Each row was made from one small tree. Brackets hold a mark, then the marks that hang from it, in alphabetical order. Every link used is in the known rows. Write each row's tree.
Known rows
[tiladu dilosil [piril [tuka [soza [nilim ganob] nudi]]] zanen]: [ 3.890  3.202 -1.490 -1.713 -0.712 -0.452  2.108  1.418 -0.275 -1.648
  1.346 -1.833 -0.817  0.115  5.985  3.357  5.649  0.642  0.078 -0.024
 -4.260  1.089  1.577  6.535  2.957 -3.537  0.743 -2.302]
[nilim ganob [soza nudi tuka]]: [-3.000  4.337  1.562  3.904  1.882 -0.455  2.448  0.460 -1.422 -1.358
  0.234  0.745 -0.382  2.967  0.321  1.029  2.010  0.111  0.818 -1.137
  3.020  5.129 -1.263  2.707 -1.464  1.539 -1.195  1.835]
[soza [nilim ganob] [nudi lufa] [tuka piril]]: [-2.515  3.129  3.549  1.284 -1.609 -3.445  2.012  1.044 -0.319 -1.647
 -0.488  2.075 -0.925  3.353  4.735  1.486  1.109 -1.999  2.938 -1.633
  2.979  3.643  0.724 -1.006  0.522  3.133 -0.404  0.783]
[piril [tuka [soza nudi]]]: [ 0.504  0.719 -0.527 -0.040 -0.846 -0.018  0.896 -1.609  0.513  1.297
  1.990 -1.775 -0.587  1.132  1.757  0.755 -0.129  1.864  0.273 -1.189
 -1.865 -1.726  1.677  2.147 -0.049  0.251  0.480  0.733]
[rumav vibuf]: [-0.070  0.648 -0.012  0.219 -1.361 -0.714 -0.512 -0.764  0.086 -0.036
 -0.007 -0.828 -1.665 -0.950  1.084  1.032  0.788 -3.467 -0.427 -0.609
  0.280  0.371  0.582  0.172  0.178  0.085 -0.032  0.980]
[soza [nilim ganob] nudi [tuka piril]]: [-1.822  3.055  2.456  1.335 -0.273 -2.260  1.623  0.968 -0.138 -1.546
 -0.355  0.853 -0.973  3.357  4.576  1.458  1.579 -3.100  2.640 -0.790
  4.065  3.427  0.411  0.155 -1.134  3.062  0.606  0.737]
[rumav [nudi lufa [soza nilim [tuka piril]]] vibuf]: [-0.914  4.486  1.381  1.278 -4.620 -4.247  0.337 -2.687  0.238 -0.887
 -0.678  0.751 -2.879 -0.456  4.401  1.744  1.209 -4.757  0.519 -2.291
  0.533  0.599  3.451 -0.498  0.553  0.756 -1.517  1.814]
[rumav [nudi lufa [soza [nilim ganob] tuka]] vibuf]: [-1.367  5.589  1.457  1.750 -3.841 -3.727  0.629 -2.496 -0.180 -1.434
 -1.201  0.754 -2.619 -0.188  3.643  1.527  1.115 -4.214  0.255 -2.213
  0.779  1.576  4.024 -0.268  0.278  0.489 -1.906  2.219]
[tiladu dilosil [piril [tuka [soza nilim [nudi rumav]]]] zanen]: [ 4.809  2.770 -1.527 -2.640 -0.366 -0.881  2.015  1.120  0.109 -1.420
  1.505 -1.717 -0.890 -0.319  6.458  2.546  5.282  0.270  0.480 -0.626
 -4.350 -0.039  1.886  5.577  3.277 -3.827  0.074 -2.786]
[nudi lufa [rumav vibuf] [soza nilim tuka]]: [ 2.020  2.877  2.095  0.158 -1.645 -4.621  2.783  0.328  0.254 -0.899
 -0.741  2.231 -1.683 -0.089  3.743 -1.630 -1.319 -2.774  3.763 -4.975
  0.194  1.716  6.035 -1.680  2.404 -2.062 -4.084  1.076]
[piril [tuka soza]]: [ 0.579  0.514 -1.029  0.059 -0.144  0.225  0.885 -1.141  0.688  1.624
  2.052 -1.961 -0.285  0.545  0.900  0.300 -0.592  1.991  0.112 -1.074
 -2.609 -1.409  2.087  2.683  0.269 -1.155  0.590  1.009]
[nilim ganob [soza nudi [tuka piril]]]: [-2.711  3.650  1.611  4.403  1.448 -0.949  2.592  0.860 -1.176 -0.835
  0.974  1.011 -0.599  2.625  0.795  1.637  2.136 -0.019  1.116 -1.302
  2.543  5.183 -1.529  3.025 -0.925  1.887 -0.902  1.784]
[tiladu dilosil [piril tuka] zanen]: [ 4.628  2.409 -1.464 -2.295 -0.129  0.398  1.459  1.390 -0.491 -0.919
  1.166 -1.599 -0.611 -0.403  4.583  2.840  5.186  1.081 -0.237  0.203
 -4.025  0.438  1.570  4.992  3.583 -4.237  0.929 -2.471]
[tiladu piril]: [ 2.102  0.681 -0.189 -0.322 -0.309 -1.502 -0.323  0.350 -0.191  0.094
  0.020  0.497 -1.518 -0.441  2.157  1.537  0.900  0.312 -0.354  0.197
 -1.047 -0.183  0.651  0.584  1.483 -0.184  0.147 -0.931]
[dilosil [tiladu [piril [tuka [soza nudi]]] zanen]]: [-0.509  0.951 -0.202 -1.476 -0.348 -0.851  1.821  0.680 -0.573 -0.383
  2.259 -3.401 -1.520  2.005  4.928  0.895  2.334 -0.052 -0.569  0.467
 -2.939  0.012  2.136  2.317  1.694 -2.186  0.751 -1.833]
[nilim ganob]: [-0.864  1.738  0.296  2.362  1.329  0.460  1.115  1.398 -0.661 -0.664
 -0.052  0.537  0.189  0.192 -1.371  0.784  0.053  1.365 -0.227 -0.161
 -0.193  2.972  1.082  1.379  0.287 -0.097 -0.489  0.748]
[nilim ganob [soza nudi]]: [-2.294  3.146  0.961  4.130  0.602 -0.118  1.956  0.847 -1.508 -1.261
  0.594  1.014 -0.246  1.212 -0.119  1.041  1.989  0.792  0.284 -1.044
  0.695  4.268 -2.524  2.974 -1.199  1.568 -1.746  1.081]
[nudi lufa rumav soza]: [ 3.118  0.578  1.268  0.571 -1.293 -3.105  2.721  0.503 -0.008 -0.059
  0.159  2.973 -0.339 -1.157  0.744 -1.794 -2.106  2.094  2.657 -4.413
 -2.306  0.211  4.964 -1.757  3.355 -2.059 -4.610 -0.199]
[nudi lufa rumav [soza nilim [tuka piril]]]: [ 2.360  1.700  2.141  0.500 -1.142 -4.551  3.305  1.221  0.465 -0.400
  0.021  3.016 -0.753  0.264  3.450 -1.715 -1.759 -0.529  4.365 -4.702
 -0.476  1.544  5.293 -1.494  2.887 -1.824 -3.757  0.333]
[vibuf [rumav [nudi soza]]]: [ 1.132  4.552 -0.528  0.492 -0.352 -1.232 -0.297 -1.078  0.929  0.103
  0.972 -1.589 -0.095 -0.937  1.407  0.460 -0.871 -0.696  0.824 -0.338
  0.007  0.308  0.748 -1.912 -1.700  0.319 -0.213  0.078]
[tiladu dilosil]: [ 1.402  1.093 -1.280 -0.986 -0.738  0.309  0.463  0.363 -0.040 -1.208
 -0.431 -0.064  1.576  0.045  0.588  0.306  2.865 -0.015  0.332  0.563
 -1.662  0.667 -1.088  2.147  0.920 -1.159  0.602 -0.918]
[soza nilim tuka]: [-1.486  2.576  1.175 -0.797  0.827 -1.435  0.614  0.487  0.289 -1.184
 -1.210 -0.227 -0.247  2.482  3.192 -0.825  0.349 -3.519  2.058 -0.211
  3.349  1.840  0.863 -0.149 -1.477 -0.135  0.742  0.999]
[tiladu dilosil [piril [tuka [soza nudi]]] zanen]: [ 4.331  2.297 -1.709 -2.300 -0.818 -0.252  1.774  0.626 -0.052 -1.078
  1.619 -2.043 -0.853  0.045  5.591  3.371  5.524  1.058 -0.251  0.058
 -4.268 -0.110  1.526  5.985  3.271 -3.455  0.956 -2.523]

Write each row's tree
[ 4.428  2.198 -2.065 -2.233 -0.238 -0.076  1.786  0.968  0.063 -0.866
  1.663 -2.174 -0.672 -0.365  5.023  3.087  5.171  1.151 -0.378  0.149
 -4.770  0.087  1.803  6.391  3.473 -4.399  1.025 -2.329] | [tiladu dilosil [piril [tuka soza]] zanen]
[ 0.279  5.514  0.434  1.103 -1.154 -2.243  0.361 -0.197  0.647 -0.580
  0.636 -0.550 -0.017 -0.858  1.878  0.461 -1.041 -0.346  1.413 -0.990
 -0.842  1.710  0.990 -2.110 -0.837  0.306 -1.038  0.340] | [vibuf [rumav [nudi lufa [soza [nilim ganob]]]]]
[-0.642  4.768  0.419  1.516 -1.092 -1.808  0.745 -1.826 -0.081 -1.310
 -1.042  0.397 -1.037  0.753  2.353  0.492  0.744 -1.804  0.435 -0.824
  1.642  1.003  3.109  0.677 -1.565  0.317 -0.864  1.222] | [rumav [nudi [soza [nilim ganob] tuka]]]
[ 4.945  2.484 -1.599 -2.464 -0.036 -0.542  2.048  0.709  0.048 -1.055
  1.752 -1.765 -0.877 -0.304  5.581  2.850  5.205  1.168  0.010 -0.617
 -4.391 -0.232  2.187  5.478  3.648 -3.793  0.056 -2.747] | [tiladu dilosil [piril [tuka [soza [nudi rumav]]]] zanen]
[ 4.236  2.484 -1.944 -2.431 -0.654 -0.438  1.722  1.310  0.136 -1.234
  1.432 -2.151 -0.715 -0.374  5.895  2.802  5.298  0.280  0.050  0.127
 -4.760  0.268  1.461  6.449  3.129 -4.440  1.015 -2.366] | [tiladu dilosil [piril [tuka [soza nilim]]] zanen]
[ 2.854  2.375  0.763  1.684  1.486 -2.648  3.286  1.807  0.463 -0.496
  0.201  1.553 -0.702  0.360  2.523 -1.459 -1.099 -1.368  3.825 -3.600
  0.995  2.689  5.395  0.768  0.582 -1.941 -2.600  0.717] | [nudi rumav [soza [nilim ganob] [tuka piril]]]
[-1.204  5.070  1.454  2.052 -4.138 -4.053  0.738 -2.223  0.014 -1.115
 -0.673  0.948 -2.808 -0.433  3.927  1.990  1.230 -4.291  0.460 -2.319
  0.431  1.609  3.848 -0.017  0.692  0.732 -1.685  2.140] | [rumav [nudi lufa [soza [nilim ganob] [tuka piril]]] vibuf]
[ 4.397  2.647 -1.800 -1.427 -1.328 -1.730  0.891 -0.567  0.280 -0.149
  1.087 -0.797 -0.921 -0.286  4.257  2.220  3.593  0.506  0.340 -0.962
 -3.999 -0.667  1.646  3.768  2.796 -1.506  0.213 -1.231] | [tiladu dilosil [piril [tuka [soza [nudi [rumav vibuf]]]]]]
[ 1.628  0.990  0.297  0.953 -1.400 -2.098  1.840  0.801  0.423 -0.248
 -0.140  0.530 -0.823  1.225  3.299 -0.291 -0.223 -2.422  3.015 -1.562
  1.497  1.532  2.868  1.558 -0.637 -0.902  0.124  0.954] | [nudi [soza nilim [tuka piril]]]
[-0.251  3.080  0.830  1.101 -3.320 -2.474  0.454 -2.484 -0.163 -0.635
 -0.613  1.529 -0.931 -0.510  1.441  0.697  0.122  0.505 -0.228 -1.481
 -1.030 -0.719  2.631 -0.868  0.745  0.509 -2.057  0.512] | [rumav [nudi lufa soza]]
[-2.248  2.907  3.297 -1.044 -2.007 -3.106  1.001 -0.463 -0.234 -1.945
 -1.499  1.385 -0.796  3.668  5.111  0.036  0.881 -2.704  2.712 -1.285
  3.814  1.441  0.326 -2.401 -0.469  2.714 -0.485  0.398] | [soza nilim [nudi lufa] tuka]
[-0.104  6.090  0.750  1.009 -0.581 -2.420  0.616 -0.375  0.682 -0.641
  0.408 -0.699 -0.071  0.016  2.123  0.469 -1.087 -0.701  1.674 -1.013
  0.295  2.091  1.605 -2.202 -0.956  0.305 -0.819  0.727] | [vibuf [rumav [nudi lufa [soza [nilim ganob] tuka]]]]
[-0.894 -0.136 -0.038  1.771 -2.270 -2.749  1.393  0.587  1.234 -0.369
  1.876 -0.070 -0.913  0.346  4.079  2.168  1.202 -1.494  1.358 -0.785
 -1.477  0.858 -0.825  3.536 -0.236  2.155  0.376 -0.034] | [tuka piril [soza [nilim ganob] nudi]]
[-0.375 -1.174 -0.925  0.776 -1.945 -2.668  0.811  0.669  1.814  0.424
  2.032 -0.586 -0.665 -0.618  3.539  1.218  0.498 -1.919  1.239 -0.535
 -2.509 -0.200 -0.781  3.680  0.082  0.267  0.807  0.052] | [tuka piril [soza nilim]]
[-1.952  3.721  1.842  3.947  0.285 -1.623  2.485  0.856 -1.416 -1.300
  0.663  1.946 -0.788  0.429  0.296  0.678  1.503  0.543  0.809 -2.808
 -0.135  4.400 -1.118  1.518  0.574  1.116 -3.648  1.131] | [nilim ganob [soza [nudi lufa [rumav vibuf]]]]
[-0.571  1.152 -0.443 -1.595 -0.220 -1.032  1.800  1.394 -0.386 -0.552
  2.059 -3.472 -1.332  1.581  5.176  0.307  2.124 -0.814 -0.279  0.528
 -3.473  0.423  2.127  2.757  1.549 -3.207  0.807 -1.592] | [dilosil [tiladu [piril [tuka [soza nilim]]] zanen]]
[-0.207  0.920 -0.113 -0.521 -1.441 -2.665  0.767 -0.933  1.139 -1.016
  0.644 -0.736 -1.125  0.124  4.218  0.120  0.661 -2.865  1.200 -1.532
 -0.529 -0.741  0.364  1.539 -0.867  1.122 -1.195 -0.157] | [tuka [soza nilim [nudi [rumav vibuf]]]]
[-1.891  1.957  1.318  2.061  0.120 -1.393  1.466 -0.516 -0.456 -0.169
  1.012  0.484 -0.862  2.429  2.156  0.881  2.065 -1.408  1.358 -1.160
  2.696  2.210 -2.629  1.654 -1.186  2.011 -0.379  0.994] | [nilim [soza nudi [tuka piril]]]
[-1.106  4.447  1.522  1.858 -2.736 -3.343  1.266 -1.466 -0.038 -1.091
 -0.696  1.725 -1.145  0.556  2.856  0.990  0.418 -0.840  0.889 -1.734
  0.174  1.232  3.218 -0.236  0.517  0.631 -1.690  1.135] | [rumav [nudi lufa [soza [nilim ganob] [tuka piril]]]]
[-0.769 -0.366 -0.753  1.968 -1.264 -2.394  1.342  1.318  1.469  0.078
  2.011 -0.373 -0.562 -0.476  2.855  1.613  0.534 -1.277  1.120 -0.620
 -2.587  1.313 -0.229  4.398  0.237  0.222  0.531  0.437] | [tuka piril [soza [nilim ganob]]]
[ 0.972  0.550  1.632  1.284 -2.596 -3.112  2.483  0.164  0.062  0.286
  0.118  2.203 -0.674  1.281  1.775  0.336 -1.079  0.891  2.564 -2.702
 -0.034  1.429  4.006 -0.132  2.497 -0.760 -1.230  1.101] | [nudi lufa [soza [tuka piril]]]
[-0.805  0.999  1.909  0.224 -0.244 -1.628  0.939 -1.052  0.198 -0.054
  0.406  0.393 -1.081  3.232  3.081  1.735  1.150 -1.460  1.507 -0.602
  4.132  0.738  0.572 -1.074 -0.281  3.217  1.004  0.291] | [soza nudi [tuka piril]]
[ 0.546  4.926  0.350  0.306 -1.640 -2.399 -0.027 -0.664  0.860 -0.334
  0.618 -0.717 -0.118 -0.955  2.350  0.206 -1.077 -0.845  1.524 -0.922
 -0.792  0.660  0.607 -2.565 -0.906  0.335 -0.915  0.056] | [vibuf [rumav [nudi lufa [soza nilim]]]]
[ 0.033  5.602  0.813  1.359 -0.814 -2.734  0.765 -0.119  0.927 -0.249
  0.933 -0.508 -0.230 -0.250  2.458  0.921 -1.006 -0.804  1.849 -1.152
 -0.013  2.182  1.415 -2.036 -0.581  0.527 -0.577  0.673] | [vibuf [rumav [nudi lufa [soza [nilim ganob] [tuka piril]]]]]
[-0.493  0.936 -0.260 -0.772 -0.418 -1.037  0.950  0.636 -0.693  0.368
  1.475 -2.247 -0.924  1.843  2.840 -0.283  0.691  0.409 -0.311  0.490
 -2.747  0.045  1.776  0.451  1.385 -1.499  0.887 -0.888] | [dilosil [tiladu [piril tuka]]]
